Each row comes from the steps of one path. Every step used is in the known rows, and no mark comes twice. Write the path behind each row, first mark first.
Known rows:
boleda/risa: [ -8  -4  11   2 -10  13 -24   5   4   1   2  -3 -17   7  -4   3   1   5
  -1   9  -1   1   7]
konez/nozo: [  2  22   8  -2   0  -9 -10  -9  18  -2   1   1  13  14   9  -5  -6   4
 -13  -4  -2   6  20]
konez/momit/vatumum: [ -3 -21   8  -2   3  -5 -21   5 -16   1  -2   5  -6 -16  -7  -4  -6   8
  -8  12   7   1   5]
vara/nozo: [  3  22  12  12   4  -2 -18  18  -2  -1   0  -4  12  13   0  -3  -3  15
   0   0  15  15   4]
nozo/konez/momit: [ -3  -8  -3   3   8  -2 -32  -5 -10  -4   0   4 -13  -5  -5   2   5   7
 -18   8  -8   1   6]
vara/nozo/konez/momit/risa: [ -5  12 -13   9  21 -13  19  10 -31  -7  -2   0  -1  -3 -13  -9   8  10
  15   7  -2  -3  -7]
vara/nozo/konez/momit/risa/noge: [  8 -24 -16   9  23 -18  27   4 -18  -4   0  -6  10 -23 -13  -3  14  -1
  18  -2   2  -5 -13]
noge/risa/boleda: [  2 -11  -5  -6  -9   3 -28 -11  12  13  -3   2  -8 -11  12  -8  -3  -5
  18  -3  12   6   6]
risa/boleda/konez/nozo/vara: [ -1  21  -2  -1   3  -6  37 -39  16  -2   5   5  14   8  12   6  -5 -15
  -8 -19  -5   2  -5]
noge/risa/momit/konez/nozo/vara: [ 13  40 -10  12  -2 -12  15  -3  22   5   0  -7  26  46   6  16 -20 -11
   0  -8  -6 -11   2]
nozo/konez/boleda: [-12  34  -3 -10   2   4 -20  16  -8   0  -9   3  -9   4   0 -12   2   5
 -15   8  -4   3  -3]
risa/momit/vatumum: [ -4 -35   2   2  -8  -3 -17  26 -20   2  -1  11   4   1  -8   1  -4   8
   4   7  18  13  -7]
noge/risa: [ -2  14   2   0 -12   7 -43   2  14   8  -4  -5  -3   2  12  -5  -6   8
   3  -1  12   3  19]
boleda/konez: [ -9  -5   6  -1 -12  18  -7  -3   7  -8   4  -1  -2 -14  10   1   8   9
  -8 -11   8   7  11]
vara/nozo/konez/boleda/risa/momit: [ -4 -11   0   5  10   6   5  17 -37   1  -2   4  -2  46 -14   3  -4  -1
   2  12 -11   8 -32]
noge/risa/boleda/konez: [ -4 -20  -6  -8 -15  15  -3 -25   5   4   1   0  -8 -18  17  -6   3  -7
  15 -16  11   3   4]
konez/boleda/risa: [-10  13   9 -10  -3   9 -11   5  -1   7  -5   0 -14   9  -2  -5  -3   3
  -5  16 -11  -6  -5]
risa/noge: [ 11 -23   3   2  -4  -4 -22   9  24   3   3  -3   9 -24   2   4   8   2
  -1  -4   9   3   6]
momit/risa/boleda/konez/nozo/vara: [-10  31 -19  -6   4 -14  68 -34   5  -3   3   3  13  -8   7   0   2 -13
  18 -19  -8  -9 -11]
konez/momit: [ -1 -19   8   3   4  -3 -33  -5   1   2   3   3  -5  -9   1   2  -2   9
 -14  13  -8  -3  11]
risa/boleda: [  0  -9   2  -5  -3  -6 -21   0   5   5   0   7  -6 -21   3  -5   5  -1
   8   1   9   9   3]
vara/nozo/konez/momit: [  3   5   3  14  18  -6 -15   1 -22  -5   1  -1   2  14  -8  -1   0   8
  -9   5  -2   8  -3]
nozo/konez/boleda/risa/noge: [  0 -11  -6 -10   5   8   3   2   4   3  -5  -4 -12  -4  -8   1   8  -9
  -7   7 -11  -7 -14]
vara/nozo/konez/boleda/risa/noge: [  6  -1  -2   2  14   5   9   9  -9   2  -4  -8   2  12 -11  -2   5 -10
   0   2  -3   0 -21]

Write each row's path:
[ 10  -5   4   6  -4  -5  35   4   3  -7   5  -2   8  30  -8  14  -6 -11
   1  -1 -13  -7   1] | boleda/risa/momit/konez/nozo
[ -2 -10   2 -11  -2  -2  33 -36   9  -6   5   4   7 -10  14  -3   3 -10
   0 -20   0  10   6] | risa/boleda/konez/nozo
[  9  85   2   9   3 -17  26   4  25  -5  -1 -10  21  27   2  11 -11  -5
 -14  -6  -3 -12  12] | momit/konez/nozo/vara
[  1  -9  -5 -14  -8   4  20 -47  15   3   3   0   6  -4  23  -7  -4 -15
  11 -24   2   4   9] | noge/risa/boleda/konez/nozo
[  4  12   2   0  -3  -4  16  35  -9   1  -4   1   6   4  -4   2  -6   3
  -2   9  -3  -2 -11] | risa/momit/konez/boleda
[  8 -38   4   2  -4   7 -16   1  21   3   4  -6  -5 -12  -5   9   8  -3
   2   2   2  -2   2] | boleda/risa/noge
[  3 -34  -3   4 -12   3 -38   5   3   9   1   3   3  15   8   2  -6   5
  10   1   7   7   3] | noge/risa/momit
[  9  23   0  14   3 -11  36   1  11  -3   5  -3  14  48 -11  24 -15 -14
  -5   2 -17 -15  -9] | boleda/risa/momit/konez/nozo/vara
[-14  24  -1 -10   1  15 -10   7 -11   1  -8  -1 -22  12  -9  -7   1  -1
 -12  13 -12  -5 -11] | nozo/konez/boleda/risa
[10 -7  0 10 -7 -2  7 31  0 -5  2  1  5  3 -7 10  1  5  3  0  7  3  1] | risa/momit/konez
[ -4   5   6  -4  -6   3  19 -25  10 -10   4  -2  12   3  15  -1  -1   1
 -17 -19  -1   5  16] | boleda/konez/nozo
[ 12   7   0  -5  -1   3  31  18  13   2  -3 -12   0 -12  -8   5   3 -11
   3   7  -6 -19  -6] | momit/konez/boleda/risa/noge
[ -5 -22   1  -7  -7  10   8 -15   3  -3   5   6  -6 -24   9  -2  13  -1
   6 -14  10  10  -2] | risa/boleda/konez
[ -2 -48   1  -6   3   4  10 -31 -10  -1   8   7  -8 -32   6   1   5  -4
  -1  -5  -7   1  -2] | risa/boleda/konez/momit
[ -4 -28 -13  -8  10 -19  15  -9 -12   6   2   9 -11 -38  -4  -9   8  -1
  27  10  -6  -7  -4] | konez/momit/risa/boleda
[ -4 -28   6   2  -1  11  -7 -19  -5  -6   7   2  -7 -19   6   4   3   7
 -14  -2  -8  -2   7] | boleda/konez/momit
[  1  54   3  -5  -2   0   8  29   3  -1  -7  -7   0  -6  -2  -6  -2   4
  -9   9   1 -11   6] | momit/konez/boleda
[ -1  32   4  12   6   1 -22  19 -13  -6  -3  -2   4  16  -6  -5   4  11
  -6  -3  15  16   1] | vara/nozo/konez
[ -8  -9  -7  -2   7 -12   4   3 -11   0   0   2  -8 -25  -4  -5   5  11
  14  14  -7 -11   6] | konez/momit/risa
[ -1 -35  -2   0 -13   2 -25  15 -10  10  -4   7   4   3   0  -2  -9   3
  12   4  21   8  -2] | noge/risa/momit/vatumum
[ -1  43   4  -5  -3  13  15  22   0  -1  -5  -8 -13   3  -8  -2  -3  -3
  -2  12  -6 -18   0] | momit/konez/boleda/risa
